Known rows, with every step that occurs:
fubu -> mozim -> gesuk: [  1   1  -5   0  11  16  20  19  -8   0  -7  21  -4   1  -3   5   4  11
   1 -11  -8  -3   6 -10 -21   5   9  -1   0  -2   1   5  -1   1]
zabo -> padet: [  1  -9  -7  -5  11   4  -1 -12  -3 -13  -6  -2   1   7 -10  -3  13  13
   3  -9 -13   2   0 -10   2  -9   0  -6   3  -5  -1   4 -12   1]
gurida -> zodu: [ -3  -4 -13  -1  -4   7   5  -2   2   0  -5 -12   4 -10  -1   6  -1  -2
  -7  -3   7   3   0  -4  13  16   5 -10 -13 -10   6  -3  15 -11]
fufuto -> padet -> mozim -> gurida -> vali: [  4 -13 -10  -4  -4  21  -3  -2   4  -1  -3   6  -2  -5  -7  14  -5   7
 -17  -5  -6  -7   4   4  -4  10  13   4 -14 -11  -8  -5  -1  14]
fufuto -> padet: [  2  -3  -9  -6   8  14   2  -7  -3   4   0  -3  -5  -4   2  -3   1  14
  -7   3  -4  -1   1 -15  -2  -9  -8  -5   0  11  -5   8 -19  12]
fubu -> mozim -> tasi -> zabo -> padet -> soza: [ 10 -22   4   8   5  -2 -14   4  -1 -30 -23   8   9   0  -4  10  16  11
  -4 -13  -4  -8  -1   8 -21 -16  -1  -8   1 -10   3  -1   4  -9]
soza -> padet -> zabo -> tasi -> mozim: [ 14 -10 -20  -3 -18  -7  -9  12   8 -15 -29 -16  11   7  -1  20   6  -9
   3  -3   7   1   0   3  -8  -6   9   0   3  -1  15   5  -8   7]
soza -> padet -> zabo: [ -2  -8 -18   2 -10   1 -24   4  17  -3 -17   1   1  -5  -3  14  18  -8
   8 -11  -3  -3 -16  -2  -5 -11   2   2  -4   4  -9  -2  -9  14]
vali -> gurida -> mozim -> fubu: [  2 -14 -21   0  -4  -9   8  -2 -10   6 -21   3  -9   9   2  -4  -4   3
   8 -17   9   8   8  -3  14  10   3 -12  -2  -8  15   8   1   2]
vali -> gurida: [  2   3  -8  -1   2 -15  -1  -3  -1   7  -6   8  -4  15  -9   6 -12   4
  -3   0   3 -14  -9  -8   7   2  15   0   7  -5   1  -7  -4   4]
tasi -> zabo -> padet: [ 10 -15 -10   2   3   1  -7 -10  -1 -16 -12  -3  -3   7 -13   3  11   2
   7 -11 -15   1   4  -5  -5 -12  -2   4   7  -5   8  -5 -11   9]
mozim -> tasi -> zabo -> padet -> soza: [  9 -22   5   6   8   0 -17   0   1 -30 -16   6   4  -2  -5   2  14   5
  -5  -9  -2  -8  -3  14 -14 -19  -1  -4   1 -10   0  -1   3  -5]
zodu -> gurida -> mozim: [  8 -14  -9   0  -5  -7   4   4  -9  -2 -11   2   7   1 -15  31 -10  -5
  -3  -8   2  10  13  -4  -5  16  17 -17   1   0  11 -17   6   3]
tefi -> koped: [ -5   5   1  -2   4   3 -14  -6   1  -4   3  -5  -6  10   3  -3   2 -22
   2   5   5  13  -6  -8  -4  -6  -1   1 -11   2  -1  -1   1  -7]
padet -> fufuto: [ -3  -5   5  -2   0 -10  -9   2  11 -22  -3  -9  11   5  -2   6   0  -2
   9   5  -2   4 -12   5  13  -7   3  -1 -11  -1   3   5   7  -6]
tasi -> mozim: [ 10 -12  -6  -7 -10  -9   0   6  -1  -5 -12  -8  12   8   2  11  -9  -3
   6  -2   3  14  12   6  -6   5   7  -1   2   4  14   2   2   5]
peri -> padet: [  2   7  -5  -9  13  11   3   3  -9  -9  -9  -4   3   4  -6 -10   5   7
  10  -1  -7   4  -4  -6  12  -8   3  -3  -4   7   1   3 -11   9]
mozim -> tasi -> zabo -> padet: [ 17  -9  -2  -3   3   8  -9  -4  -9 -16 -18  -8  -3   3 -13   0  18  -1
   2  -9 -12 -10  -3  -1  -8 -13   3   3   6  -7   5   1 -13   5]
zodu -> gurida -> vali: [  0   1  -5  -4  -3   2   6  -1   5   6   1  11   3   0 -14  11 -10 -10
 -16   3   6  -3   3   9  -5  17  14  12  -4 -12  -2 -25   4  14]
gurida -> vali: [ -8   2  -3  -9   0  10   2   1   5  -2   2   6   2  -1  -4  -6  -3  -3
 -12   5   4   3   3   9  -4  11   6  18  -7 -15   3  -9   6   4]
gesuk -> mozim -> koped -> tefi: [-20   5   5  -1 -16   1  -3  -3 -10   2  -3 -15   2  18   5  20   1   0
  14  -4   1  10  10 -13  -7   8  -4 -14 -11   0   5  -7   9  -4]
peri -> padet -> zabo -> tasi: [  5   8  -7   3  -3   9  -4  11   3 -16 -22  -9  -3   1  -9   5  17  -7
   0   1  -5 -19 -11   1   5 -16   2   0   4  -6   9   0 -10   6]
zodu -> gurida: [ 10  -3  -2   6  -4 -10   5  -2   0  10  -2   6   1   2 -13  22  -8  -8
  -4  -3   3  -6   0  -1  -1   7  10  -8   4   3  -6 -19  -3  13]
fufuto -> padet -> peri: [  3 -19  -2 -10  13  15  -5   5   4  -5   3   5   4 -10   0  12   1   7
   0   5  -7  -6  -7 -21  -5 -15  -1 -16  -2   6 -13  12 -12  15]
fubu -> mozim -> tasi -> zabo -> padet: [ 19 -10  -3  -1   1   6  -6   0 -10 -16 -25  -6   2   6 -12   8  20   6
   2 -14 -14 -10  -1  -7 -14 -10   4  -1   5  -6   8   1 -11   0]
duti -> padet -> soza: [ -6 -19  -8   9   6  -9  -9  -3   9 -24 -11   5   7  -9   3  -4   0  14
  -5  -4  12  -1  -5   9 -12 -14   0  -6 -12   0  -8  -6   4  -5]
fufuto -> padet -> mozim -> fubu: [ 10 -25 -20  -1  -5  10   0   1   0   1 -16  -4 -10   3  10 -10   7   8
   4 -19   0   9  11  -7  11   0 -14 -10  -9   1   2  27 -11   9]
mozim -> gurida: [  6  -2   1  12  -3   2   2  -8  -3  10   1   5  -6  -7  -4  16  -2   2
  -1  -4  -4 -15  -6   6   2  -1   8 -11  -6   1 -12  -8   0   9]
gurida -> mozim -> tasi: [ 12   0   7 -11  -1  13  -2  14 -19  -7 -18 -10   4  -7  -3   6   6  -2
  -9  -3   4  -6   0   4  -8   6  16 -11  -2  -6   9   8   3 -12]
gesuk -> mozim -> gurida: [ 11  -9  -3   4  -6   1   1  -5  -9   1 -13   1   0  -1  -4  23 -10   4
   0 -11  -7  -9  -2   5   4   3   4 -15  -9  -1 -10  -4   4   5]
gesuk -> mozim: [  5  -8  -5 -11  -4  -1  -1   4  -8 -11 -17  -5   6   8   0   9  -9   3
   1  -7  -2   8   5  -2   3   6  -5  -5  -3  -3   3   6   5  -5]
koped -> tefi: [-18   9  11  11  -2  -1   7  -4   1  -1   5 -11   0  -1  -2  15   6   8
   4   0  -2  -2   9 -12  -4   8   3  -5  -5   7   4 -10   1   5]

Rows:
[  1 -16 -15   1  -6   0   8   0 -10   2 -17  -2  -6  -1   6  -7   4   0
   9 -16   6  17  14   3  10   8  -6 -12  -7  -4  15  12   4  -1]
gurida -> mozim -> fubu
[  6   3 -17   6 -10   2 -11   7  11 -11 -21 -10  -1  -2  -4  11  19  -7
  -4  -1   5 -17 -14  -3  -3 -13   3   1   2  -6   2   4 -13   3]
soza -> padet -> zabo -> tasi
[ -3   1  -3   1  -3  12   4  -5   2   6   2  10  -3  -7  -7   7  -5  -1
 -13   2   0 -10  -2  14  -3  10  13   9 -12 -14  -7 -17   6  11]
mozim -> gurida -> vali
[  4  -7 -16  -8 -26   4 -15   6  -5   3 -17 -13   2  22   7  14   3 -15
   9   2   5   7   3   1 -13 -13  -4  -9   0  -4  13   4  -2   2]
fufuto -> padet -> zabo -> tasi -> mozim -> koped
[  5  -5  -8   2 -16   7  -1   4   8  -3 -15   2   2  -2  -9  21  -3 -10
 -12   1   0 -13   1  21  -9   7  17   9  -7 -17   6 -17   6  15]
padet -> zabo -> tasi -> mozim -> gurida -> vali
[ 16   2   9 -16  -3  11  -3  13 -18  -9 -24 -13   4   0   0   3   2  -2
  -8  -4   4 -12  -7   6  -2   3   5  -6  -4  -6  -2  14   0 -10]
gesuk -> mozim -> tasi
[ 15   8  11  -5  -4   9   3  15 -15   1 -21  -5   7  -2   2   8  14   6
  -8  -5   2 -17  -8  -3 -15   3   9  -8  -1  -4   0  10  -1 -13]
fubu -> mozim -> tasi
[ 11 -12   4  -4   4  -3 -16  -1   3 -35 -18 -15   9   8 -13   7  14  -3
  10  -2 -11  -4 -14   5   7 -18   6   2  -7  -6   8   5  -4  -2]
mozim -> tasi -> zabo -> padet -> fufuto
[ -1  -1 -19  -2  -1  -4   4  -5   1   6  -9  -6   1   2  -7  11 -11   1
  -9  -4  10  -9  -7 -11  19  18  16 -10  -7 -14   6  -9  11  -7]
vali -> gurida -> zodu
[ 21   0   6   3  -9   5 -10  11  -7  -4 -16  -7  -5  -4  -4   4   5 -18
  -1   0   2 -16  -4  12 -12  -6   4  11   4  -2   8  -3  -2   5]
mozim -> tasi -> zabo
[ 16 -25   3  -6   6   9 -11  12  -2 -21 -18   3  10  -1 -11  23  18   2
   8  -8 -15 -13  -8 -15 -17 -15   9 -14   3  -8  -2   8  -6   5]
fubu -> mozim -> tasi -> zabo -> padet -> peri
[ -1  -4 -14  -7  15  10  15  15 -14  -3  -9  20  -9   5 -13   6 -11   5
  -1 -10  -3  -2   7  -8  -9   9  25  -3   4  -8  10  -1   0   4]
vali -> gurida -> mozim -> gesuk
[  5  -1 -10  -9 -25  -3  -7   6 -11   2 -12 -13   6  26   9   8  -3 -15
  11   4  12  12   6   4  -9  -4   1  -8  -1  -9  16   4   6 -10]
zabo -> tasi -> mozim -> koped
[ 24  -5   3  -4 -11   5 -10  13 -12 -11 -26 -10  -2   1  -4  10  -1 -15
  -1  -5   1 -11  -1  11 -10  -3   1   7   2  -3   9   1   2   2]
gesuk -> mozim -> tasi -> zabo
[ 13 -11 -16   2 -14  -7  14   3  -5  -1 -24 -12  -3   9  10  -9   3  -4
   7  -8  14   8  12   9   9   1  -7  -5  -2  -5  20  18  -5   4]
zabo -> tasi -> mozim -> fubu
[  8 -25 -19  -2  -7   0 -13   6   7 -21 -18 -10   6   4  -4   8  -1  10
   1 -14   0   3   5  -9  -4   1  10  -4 -12   1  -1   8  -5  -1]
duti -> padet -> mozim
[ 17 -29   2 -13   6  10 -14  10  -4 -27 -20  -2   8   0 -12  19  10  -3
   8  -8 -14  -9  -8 -10  -8 -15   6 -12   1  -9  -3  11  -5   6]
gesuk -> mozim -> tasi -> zabo -> padet -> peri
[ 13   3   2 -12   0   3  -2  12 -20  -3 -22  -6   2   3  -8  10  -1   0
 -10  -3   7 -15  -6  -1  -3   7  25 -10   2  -9   9   3   0  -8]
vali -> gurida -> mozim -> tasi
[ 20 -14  -4  -8   1   8  -9  -2 -13 -22 -27 -10   0   8 -14   5  13   1
   3 -13 -13  -6  -1  -1  -6 -11   1   1   4  -8   7   5 -10   2]
gesuk -> mozim -> tasi -> zabo -> padet
[ 10  -1  -9  -5   6  12  20  21  -9  -9 -12   5  -3   5  -5   1  -5  -2
  -2  -1   3  -2  11   4 -14   1  15   4   5  -5  15   9  -6   6]
zabo -> tasi -> mozim -> gesuk
[ 11 -24 -13  -3  11  20   0  16  -2 -21 -11  13  -9   7 -15   4   6   3
   6 -21 -18   0  13  -5 -13  -3  13   5   2  -9   4  11  -7   9]
tasi -> zabo -> padet -> mozim -> gesuk
[  4  -6 -14  10  -9   7  10  -4  -3   8 -13  -5   6 -12  -2  29   0   7
  -8 -13   1  -9  -2  -8   6  19  11 -24 -19  -9  -1  -9  16  -9]
fubu -> mozim -> gurida -> zodu
[ 25  -9   0   3 -12   1  -7  13 -14  -5 -23  -5  -1  -3 -14  24  -2 -20
  -3  -6   3 -10   5  10 -15   4  15   0   5  -2  15 -14   2   7]
zodu -> gurida -> mozim -> tasi -> zabo
[  3   3  -4   8 -11   2  -7   9   8 -10 -16  -7  -4  -1  -6  12  14 -11
  -6   2  -1 -21  -8   5  -3 -11   1   2   6 -10   9  -2  -3   0]
padet -> zabo -> tasi
[ 17  -9  -7  13 -18  -4  -2   3   1  -2 -20  -6   1  -1  -6  33   0  -7
   0  -4  -3 -18  -2  13  -5  -5  14 -11  -2  -2   5  -8  -1  13]
padet -> zabo -> tasi -> mozim -> gurida
[ 25 -16  -6   2 -14   5 -18  14  -3 -17 -27 -13  -2  -2  -6   9   5 -11
  -1 -10   2 -14  -1   7 -14  -6  10   8  -4  -1   6   2  -5   5]
duti -> padet -> mozim -> tasi -> zabo
[ -3  -1  -7  -1  -1  10 -16   8   7  -9 -18   1  -1  -1 -10   6  16  -8
  14  -8 -16  -6 -11   3   4 -15   2   0  -1   4  -1  -7  -6  18]
peri -> padet -> zabo
[ -2 -12  -1  -6   9  -6  -9  -8   8 -33  -8 -10  12  11 -10   4  11   8
  10  -2 -13   6 -12  -2  14 -14   3  -5  -9  -5   3   7  -3  -6]
zabo -> padet -> fufuto
[ 13 -13   2  -2   0  -5 -13   3   1 -35 -25 -13  14  11 -11  15  16   3
  10  -7 -14  -3 -12  -1   0 -15   6  -2  -7  -6  10   5  -2  -7]
fubu -> mozim -> tasi -> zabo -> padet -> fufuto
[ -3  -8   2   1  16   3  -7   5   1 -24  -9   9   9  -2   1  -6   4  11
   2  -2   2   4  -4   9   1 -15  -2  -9  -7   0  -3   1   5  -2]
peri -> padet -> soza
[ 19 -27  -9  11  -6   4 -13  -4   0 -11 -14   1  -3   3 -14  29   5   4
   4 -21 -18 -11   4   0  -2  -4  12 -12  -5  -4  -5  -2  -4  11]
tasi -> zabo -> padet -> mozim -> gurida
[ 15 -31   1 -10   7  11 -14  11  -5 -25 -16  -1   8  -4 -14  21  13  -3
   7  -7 -14  -6  -4 -11 -12 -13  13 -15   2  -9   3   7  -3   5]
gurida -> mozim -> tasi -> zabo -> padet -> peri
[ 14  -6 -12  -5 -12  -1  -4  15   1 -18 -30 -16  10   9  -6  16   4  -9
   7   0  -2  -1   3   7  -2  -8   9  -1   4  -1  21   2  -6   9]
peri -> padet -> zabo -> tasi -> mozim
[  3 -26  -2  10   8  -6 -16  -5   7 -30 -11  10   5   1  -5   4   8   7
   0 -10  -5   1   3  10 -12 -18  -5  -3   2  -9   2  -6   5  -2]
tasi -> zabo -> padet -> soza
[ 14 -17   1  -9   1  -4 -16   1  -1 -41 -26 -17  12  13 -13  12   9  -1
  10  -6 -13   0 -11   5   8 -15   3   0  -8  -8   9   8  -2  -5]
gesuk -> mozim -> tasi -> zabo -> padet -> fufuto
[-14   3  -8   4 -27  -3 -12   2   2  -1 -13 -21   6  16   4  28  13  -8
  17  -3   8   6   4 -11 -14   0   6 -10  -9   2  11  -7  -1   5]
soza -> padet -> zabo -> tasi -> mozim -> koped -> tefi
[ -3  -9 -10   2  -4  12 -17   0  11   1 -11   1  -7  -7  -4  12  12  -2
  -1  -5 -14  -9  -7  -5  -7 -16  -7  -1   2   7  -5  -3 -12  20]
fufuto -> padet -> zabo
[-13 -11  -1   6 -18   2 -16  -3  -2  -8  -5 -14  -1  21  -3  25  12  -1
  18 -13  -8   8  15 -16 -12   2   2 -10  -8  -3  10  -7   4   1]
tasi -> zabo -> padet -> mozim -> koped -> tefi
[ 11 -14 -17   5 -19  -6   4   6   2  -2 -29 -10  -4   6   7  -2   9 -11
  10 -11   9   3   7  13   6  -3  -8  -3  -1  -6  19  14  -3   8]
padet -> zabo -> tasi -> mozim -> fubu
[  9 -16 -15  -1 -13  -8   8   1  -3   5 -19  -5  -1   7  11  -9   0  -4
  13 -13   9  17  12  10   8   4  -8  -4  -5   0  14  15  -1   9]
tasi -> mozim -> fubu
[ 19 -13   5 -13   1  16 -13  11  -9 -19 -21 -12   4   4  -8   4  17   5
  -6 -13  -7 -13  -4  -2  -3  -2  13  -8  -2 -10  -2  21  -8  -9]
zabo -> padet -> mozim -> tasi
